Known rows, with every step that occurs
refal, lusot, tedev, keso: [ 0.11 -0.29  2.34  1.39 -0.43  0.31  0.08 -0.29  0.12 -1.76  0.64  0.42
  1.91 -2.25  0.67 -1.25 -4.00  0.25 -1.01  0.08]
lusot, keso, tedev, zazu, lopud: [ 2.57  1.25  0.98  0.43  0.55  1.84  1.16 -0.84  0.34  2.38  0.75 -1.66
  2.11 -2.07  0.78 -1.04  1.97  0.09 -0.61 -0.86]
keso, tedev: [ 0.15  0.95 -0.98  0.43  0.83  0.88  0.78 -0.21  0.40  0.60  0.73 -0.16
  0.65  0.96  0.27 -1.07 -0.37  0.29 -0.29  0.28]
tedev, zazu, lopud, refal: [ 0.78 -1.01  0.59 -0.39  0.59  2.05 -0.22 -0.94  0.09  1.77  0.22 -0.49
  0.42 -2.75  0.15  0.52  4.96  1.03 -0.39 -0.56]
tedev, refal, lusot: [ 1.82  0.52  1.62  1.14 -0.63 -1.54 -0.72  0.73  0.30  2.43  1.39  1.35
 -0.40  1.07 -0.25 -3.44 -0.44 -0.54 -0.37 -0.48]
zazu, lopud, refal: [-0.15 -1.08 -0.03  0.31  1.51  1.93  0.49 -0.99  0.53  2.73 -0.03 -0.43
  0.39 -2.87 -0.21 -0.09  1.70  0.52 -0.04  0.55]
keso, tedev, refal, lusot: [ 1.78  1.39  0.50  1.44  0.25 -0.54  0.12  0.45  0.67  2.74  1.95  1.07
  0.31  1.94  0.02 -4.24 -0.74 -0.21 -0.61 -0.15]
zazu, lopud, refal, lusot, keso, tedev: [ 0.85 -0.01  0.64  2.21  1.78  2.51  0.65 -1.37  0.86  3.77  0.80 -0.53
  1.61 -3.85 -0.07 -2.65 -1.34  0.10 -0.59  0.64]
lusot, tedev, keso: [ 0.29 -0.34  1.54 -0.08 -0.30  0.92  0.75 -0.21  0.06 -2.73  0.20 -0.62
  1.92 -1.66  0.80  1.70 -3.81  0.61 -0.73 -0.23]
lopud, refal, tedev: [-0.48 -1.63 -1.26 -0.41 -1.21  2.05 -1.56 -0.15 -0.67 -4.41 -0.45  0.55
  0.06 -0.95 -0.49  2.33 -3.36  0.46 -0.01  1.30]
refal, lusot: [-0.14  0.00  0.91  1.50 -0.19 -0.51 -0.64 -0.07  0.09  0.79  0.40  0.95
  0.17 -0.68 -0.11 -2.75 -0.64 -0.26 -0.33  0.29]
lusot, keso, tedev: [ 1.40  1.28 -0.10  0.90  0.48  1.27  0.84 -0.40  0.29  0.50  0.64 -1.15
  1.37 -0.63  0.29 -0.34 -3.41 -0.33 -0.32 -0.22]
lopud, refal, lusot, keso: [ 0.29 -0.79  0.48  1.99  0.28  1.55 -1.12 -0.73  0.05  0.18  0.41  0.14
  0.17 -3.05 -0.67 -0.27 -5.05 -0.06 -0.45  0.11]
lopud, refal: [-0.72 -1.16 -0.95  0.21  0.64  1.62 -0.70 -0.50  0.05 -0.55  0.07  0.15
 -0.62 -1.24 -0.60  1.69 -1.98  0.66 -0.07  0.23]
refal, lusot, keso: [ 1.11  0.41  1.65  1.96 -0.41 -0.06 -0.43 -0.27  0.03  0.68  0.35  0.00
  0.86 -2.02 -0.06 -2.15 -3.35 -0.80 -0.41 -0.16]
refal, tedev: [ 0.13 -0.54 -0.40 -0.71 -2.09  0.47 -0.91  0.39 -0.77 -4.14 -0.55  0.48
  0.75  0.33  0.08  0.75 -1.54 -0.20  0.06  1.10]
refal, tedev, lusot: [-1.49 -0.36 -0.66  0.19 -1.16 -0.60 -1.14  0.07 -1.38 -4.36 -1.29 -0.55
  0.23  0.93  0.53 -0.02 -4.04 -0.56  0.51  1.34]
lusot, keso, tedev, refal: [ 2.98  1.70  0.50  0.74  0.13  0.38  0.74  0.26  0.46  1.95  1.44 -0.75
  0.94  0.76  0.18 -1.06 -3.29 -0.56 -0.37 -0.89]
keso, lusot, tedev, zazu, lopud, refal: [-0.80 -0.83  1.18 -0.08  1.66  3.11 -1.61 -1.60 -0.67  1.69 -1.22 -2.00
  1.89 -2.40  0.77 -0.22  2.00  1.70 -0.18  0.05]
zazu, lopud, refal, lusot: [-0.28 -1.08  0.76  1.52  1.31  1.48 -0.04 -1.07  0.60  3.38  0.26  0.34
  0.54 -3.46 -0.30 -2.37  1.21  0.30 -0.31  0.82]
zazu, tedev, refal, lusot, keso: [ 2.10  0.55  1.89  1.12 -0.92 -1.63 -1.01  0.96  0.55 -0.12  0.42  0.25
 -1.10  1.11 -0.83 -1.14 -2.57 -1.50 -0.34 -1.46]
lusot, tedev: [-0.18  0.37  1.74  0.16  0.58  0.40 -0.54 -0.69 -0.74  0.58  0.05 -0.56
  1.33 -1.33  1.13  1.10 -0.73  0.53 -0.26 -0.67]

Rows
[-0.26 -1.03 -0.02  0.85  0.40  1.75 -0.30 -1.09 -0.62 -0.74 -1.11 -1.63
  1.17 -3.21  0.25  0.34 -3.66 -0.39  0.33  1.30]
zazu, lopud, refal, tedev, lusot, keso
[ 0.46 -0.52  2.24 -0.21  1.10  2.31 -0.68 -1.53 -0.68  2.04  0.25 -1.01
  1.72 -3.85  1.22  1.53  3.71  1.44 -0.61 -1.21]
lusot, tedev, zazu, lopud, refal
[ 1.13  1.20  0.87  2.30  0.25  0.61  0.19 -0.44  0.38  1.11  0.94 -0.10
  1.41 -1.22  0.15 -3.08 -3.66 -0.58 -0.65  0.09]
refal, lusot, keso, tedev
[ 0.58  0.31  2.27 -0.47 -0.09  0.72 -1.06 -0.72 -1.10 -0.15  0.29 -0.64
  1.37 -1.55  1.41  1.60  2.32  1.04 -0.59 -1.67]
lusot, tedev, zazu
[ 1.31 -0.57  0.88 -1.23 -2.05  1.08 -0.61 -0.09 -0.72 -2.11 -0.40 -0.05
  1.53 -1.28  0.65 -0.06  4.38  0.28 -0.25  0.45]
refal, tedev, zazu, lopud
[ 2.26  1.26  0.43  0.35 -0.13  1.53  0.36 -0.46 -0.01 -0.03  0.85 -1.25
  1.38 -0.79  0.58  0.11 -0.52  0.14 -0.64 -1.13]
lusot, keso, tedev, zazu
[-0.93  0.30  0.15  1.04  0.50 -1.24 -0.55 -0.03 -0.26 -2.55 -1.52 -2.11
 -1.22  0.64 -0.19  1.24 -4.84 -1.43  0.43 -0.86]
zazu, tedev, lusot, keso
[ 1.01  0.25  1.33  0.73 -0.76 -1.97 -1.12  1.09  0.61 -0.10  0.47  1.00
 -1.69  2.18 -0.91 -1.65 -0.39 -1.06 -0.30 -1.08]
zazu, tedev, refal, lusot
[-0.79 -1.15 -0.11  1.57  0.48  1.15 -1.24 -0.59  0.13  0.11  0.42  0.99
 -0.43 -1.87 -0.68 -0.80 -2.51  0.42 -0.38  0.51]
lopud, refal, lusot
[-0.68  0.03  1.26 -0.31  0.50  1.58 -1.88 -0.87 -1.03 -0.26 -1.20 -1.70
  1.63 -0.19  0.99 -0.23  0.75  1.28 -0.16 -0.39]
keso, lusot, tedev, zazu
[-0.34  0.59  0.33  1.47  0.76 -0.77 -0.05 -0.51 -0.70 -0.15 -0.83 -2.08
  0.12 -0.63  0.58 -0.31 -5.54 -0.96  0.45 -0.19]
tedev, lusot, keso
[ 0.03 -1.37  1.85  1.45  1.09  2.16  0.57 -1.18  0.66  1.07  0.48 -0.12
  2.01 -4.66  0.26 -1.08 -1.73  0.75 -0.88  0.67]
zazu, lopud, refal, lusot, tedev, keso
[ 1.58  0.84  2.41 -0.03  0.18 -0.56 -0.65  0.06 -0.60  2.10  0.97 -0.13
  0.82  0.18  0.95  0.28 -0.56  0.23 -0.30 -1.37]
lusot, tedev, refal
[-0.38 -1.46 -1.16 -0.84 -2.49  1.70 -0.47  0.68 -0.05 -7.51 -1.55 -0.44
  1.66  0.95 -0.47 -0.07 -5.59  0.17 -0.14  2.48]
refal, tedev, keso, lusot
[-1.01 -1.16 -0.96 -0.41 -0.60  0.68  0.01  0.74  1.09 -5.70 -1.78 -1.19
 -0.45  1.80 -1.25  0.62 -3.89 -0.23 -0.17  0.71]
zazu, tedev, keso, lusot
[ 0.14 -1.66 -0.79 -0.98 -1.87  2.31 -2.10 -0.19 -0.95 -4.83 -0.25  0.50
  0.10 -1.12 -0.22  2.82 -0.64  0.93 -0.32  0.45]
lopud, refal, tedev, zazu
[ 0.91 -0.56  0.19 -1.34 -2.79  0.76 -1.54  0.32 -1.11 -4.79 -0.35  0.44
  0.78  0.19  0.41  1.23  1.54  0.33 -0.26  0.17]
refal, tedev, zazu
[ 1.36 -0.05  1.35 -0.58  0.09  0.73  0.34 -0.53  0.07  2.28  0.17 -0.60
  0.89 -1.79  0.66 -0.85  6.51  0.52 -0.35 -0.76]
tedev, zazu, lopud
[ 1.88  1.16  1.33  1.78 -0.29  0.86 -0.28 -0.46  0.09  0.55  1.18 -0.16
  1.42 -1.38  0.39 -2.75 -1.14 -0.14 -0.93 -0.68]
refal, lusot, keso, tedev, zazu
[-0.13 -1.47 -0.34 -0.25 -0.15  2.27 -0.30 -0.70 -0.12 -0.59 -0.52 -0.07
  1.04 -2.64 -0.17  0.49  0.37  0.38  0.02  1.48]
zazu, lopud, refal, tedev
[ 0.22  0.45  1.40  0.06  0.71  0.42 -1.53 -0.15 -0.55  1.82 -0.56 -1.23
  1.14  1.30  0.55 -1.46 -1.83  0.57  0.11 -0.15]
keso, lusot, tedev, refal
[-1.87 -1.48 -1.54  0.38 -0.41  1.08 -1.74 -0.44 -1.19 -4.57 -1.10 -0.34
 -0.40 -0.37 -0.10  1.63 -5.65  0.13  0.40  1.45]
lopud, refal, tedev, lusot
[ 2.09  0.37  0.30  0.60  0.99  3.02  0.68 -1.20  0.36  1.94  0.82 -1.55
  1.65 -2.95  0.35  0.18  0.56  0.56 -0.66 -0.67]
lusot, keso, tedev, zazu, lopud, refal
[ 1.89  1.39 -0.28  0.22  0.41 -0.14  0.63  0.51  0.58  2.24  1.66  0.29
  0.19  2.47  0.11 -1.93 -0.23  0.00 -0.33 -0.37]
keso, tedev, refal
[ 0.77  0.01 -0.43  0.05  1.35  2.69  0.59 -1.09  0.51  2.20  0.96 -0.61
  1.02 -1.58  0.41 -0.71  4.07  1.23 -0.66 -0.22]
keso, tedev, zazu, lopud, refal
